Each row comes from the steps of one walk. Every step used is in the known rows, and no mark comes twice. Write the walk behind each row, first mark first.
(in the rows, 100 means zero)
Known rows:
L -> V -> D: 104 124 86 93 103 88 69 78 104 101 68 134 92 110 116 77 87 112 94 100 88 92 106 84 102 87 81
Z -> L -> V: 124 109 63 71 97 101 74 87 107 94 76 120 91 127 112 107 99 113 97 113 107 130 88 73 131 97 89
A -> M -> W -> Z -> D -> E: 103 93 127 147 99 119 117 96 76 118 123 71 111 65 79 85 114 111 90 47 111 100 97 130 69 134 127
Z -> L -> V -> D: 113 128 69 67 99 76 57 72 116 93 65 128 80 120 109 91 103 113 95 105 102 117 100 97 122 100 86
V -> D -> E: 84 102 92 111 96 90 71 102 115 85 104 125 100 85 90 75 104 109 80 107 85 81 110 80 70 90 89
M -> A: 102 93 73 90 108 121 108 107 102 106 106 109 142 125 109 121 79 90 88 103 78 74 104 74 116 93 84
L -> V -> D -> M -> W: 120 112 86 91 79 55 111 86 95 104 90 109 78 81 106 74 108 114 102 92 111 101 91 110 104 112 99
V -> D -> Z: 86 97 122 114 111 122 84 105 122 79 108 116 93 91 98 89 102 118 96 108 83 73 110 74 85 86 85
W -> Z -> D -> V -> L: 86 96 151 106 134 103 79 110 56 143 57 124 114 91 90 99 108 115 89 112 116 87 100 92 114 117 84
V -> D: 94 116 107 94 108 96 76 93 117 92 94 121 112 105 104 90 98 104 88 119 82 80 114 92 89 78 100
A -> M -> W: 127 105 112 117 74 103 113 94 101 87 112 82 135 103 103 86 95 109 101 91 94 95 89 115 89 109 129
A -> M: 111 109 108 115 97 122 91 98 104 88 117 100 129 117 110 84 88 98 89 106 84 95 100 92 88 89 108
W -> Z -> L -> V -> D -> M: 97 115 73 67 124 78 87 69 96 113 101 108 44 101 102 88 122 91 100 94 120 134 96 114 115 110 88
Z -> D -> M -> W -> E: 122 85 130 94 100 84 135 114 106 112 133 77 108 100 87 118 123 101 111 92 123 87 94 129 95 117 108
V -> L: 105 99 104 98 100 101 66 107 83 109 81 128 134 116 108 99 98 116 90 135 88 89 95 58 107 100 94
W -> Z -> L -> V: 107 104 72 74 124 115 86 76 93 113 87 104 76 119 110 109 104 99 105 94 114 138 88 82 122 103 88
L -> V -> D -> Z -> W: 73 105 109 119 90 105 97 89 126 87 82 104 62 85 111 102 86 105 103 75 93 89 110 97 103 95 80
L -> V: 114 104 80 97 101 112 85 94 96 104 81 125 105 115 120 92 85 111 96 108 93 105 94 59 112 86 84
A -> M -> W -> Z: 112 102 122 119 104 120 126 84 84 104 124 65 118 99 102 89 97 98 111 74 100 103 90 125 79 116 129
Z -> W: 79 100 112 106 92 108 113 109 125 86 108 89 115 105 107 128 92 82 93 113 93 96 110 100 100 80 115
Z -> L -> V -> D -> M: 111 120 67 63 97 64 74 81 113 94 91 124 60 106 105 84 116 101 90 112 114 126 93 105 125 104 87
V -> D -> M -> W: 108 105 108 92 83 61 118 101 110 90 116 96 99 78 93 87 118 106 98 109 105 87 98 118 91 103 117
A -> M -> W -> V: 119 108 89 127 73 106 110 97 76 92 98 76 124 98 100 76 78 93 112 77 90 117 99 134 79 102 132
D -> Z: 97 76 117 117 108 146 100 121 114 82 119 107 104 97 101 107 100 117 97 115 84 85 99 50 94 86 86

Write each row's walk:
62 99 132 121 96 113 105 104 140 73 108 91 84 82 96 114 97 97 98 93 90 76 119 107 89 88 97 | V -> D -> Z -> W
97 96 120 92 95 82 73 118 79 108 54 138 124 111 98 84 97 117 91 143 99 85 86 66 115 101 74 | D -> V -> L
83 106 50 90 107 88 105 105 83 112 106 107 99 101 100 91 81 65 92 92 82 91 121 126 99 91 88 | W -> V -> D -> M -> A
115 87 78 90 99 129 80 99 113 85 90 113 71 112 107 110 101 126 104 99 105 124 85 55 129 106 75 | D -> Z -> L -> V
104 87 115 103 114 117 129 94 88 108 114 77 115 92 100 111 108 106 111 94 101 99 91 97 88 104 120 | M -> W -> Z
118 86 115 89 93 93 125 100 117 96 116 80 122 124 96 113 102 102 123 97 102 84 88 103 86 102 99 | M -> W -> E
112 88 80 104 79 88 130 120 77 99 115 79 101 80 93 93 99 89 111 109 103 122 95 115 89 96 124 | D -> M -> W -> V
114 97 85 109 78 86 83 109 58 115 60 103 129 95 99 92 87 115 113 108 98 111 94 97 97 113 119 | M -> W -> V -> L
91 92 128 107 142 125 117 112 80 127 137 92 94 80 94 113 123 92 87 104 112 103 110 101 96 99 111 | W -> Z -> D -> M
58 110 60 99 93 77 125 105 100 107 109 82 90 93 101 113 74 45 95 78 89 94 129 156 101 92 101 | Z -> W -> V -> D -> M -> A
77 93 118 96 99 102 120 101 138 93 122 76 107 129 102 133 92 69 113 99 99 85 105 115 86 83 92 | Z -> W -> E
124 93 76 71 101 81 125 82 84 115 109 77 60 93 99 105 124 101 112 88 134 146 72 112 124 127 107 | D -> M -> W -> Z -> L -> V
113 92 101 79 108 103 115 89 103 98 108 71 101 103 90 125 122 104 113 99 119 125 84 110 108 115 127 | M -> W -> Z -> L
72 98 117 106 98 99 104 83 138 95 96 92 53 110 108 105 85 91 125 61 101 79 104 114 94 101 60 | L -> V -> D -> Z -> W -> E
112 90 79 105 75 72 103 119 51 116 89 97 110 83 96 86 101 102 110 115 106 119 89 105 97 117 118 | D -> M -> W -> V -> L
87 102 84 98 106 113 69 102 111 76 89 104 69 97 86 96 98 102 107 101 95 118 112 108 93 91 95 | W -> V -> D -> Z -> L
99 101 141 105 110 102 95 124 96 107 72 125 121 96 90 103 103 114 83 120 105 81 107 92 116 88 89 | Z -> D -> V
86 113 80 99 104 82 89 107 88 98 109 110 83 87 96 73 96 79 97 115 89 107 118 118 79 78 104 | W -> V -> D -> M
114 106 140 131 115 127 120 87 79 119 114 65 123 86 94 99 106 106 100 62 111 99 102 139 87 124 137 | A -> M -> W -> Z -> D
74 105 88 114 85 94 80 111 76 111 66 98 114 101 104 111 77 81 103 111 94 113 112 108 99 94 111 | Z -> W -> V -> L
104 82 103 93 104 135 88 115 126 72 114 98 92 110 93 122 113 119 98 119 102 110 92 62 113 95 92 | D -> Z -> L
72 79 127 125 93 136 120 121 130 75 120 81 96 89 101 130 95 95 100 101 93 88 107 82 98 86 99 | D -> Z -> W
106 91 89 97 118 114 121 123 90 121 124 104 128 100 99 127 101 88 75 96 99 78 111 99 126 107 94 | Z -> D -> M -> A
106 97 116 80 92 54 126 94 121 97 131 84 91 104 89 91 119 94 119 98 110 77 92 135 79 109 99 | V -> D -> M -> W -> E
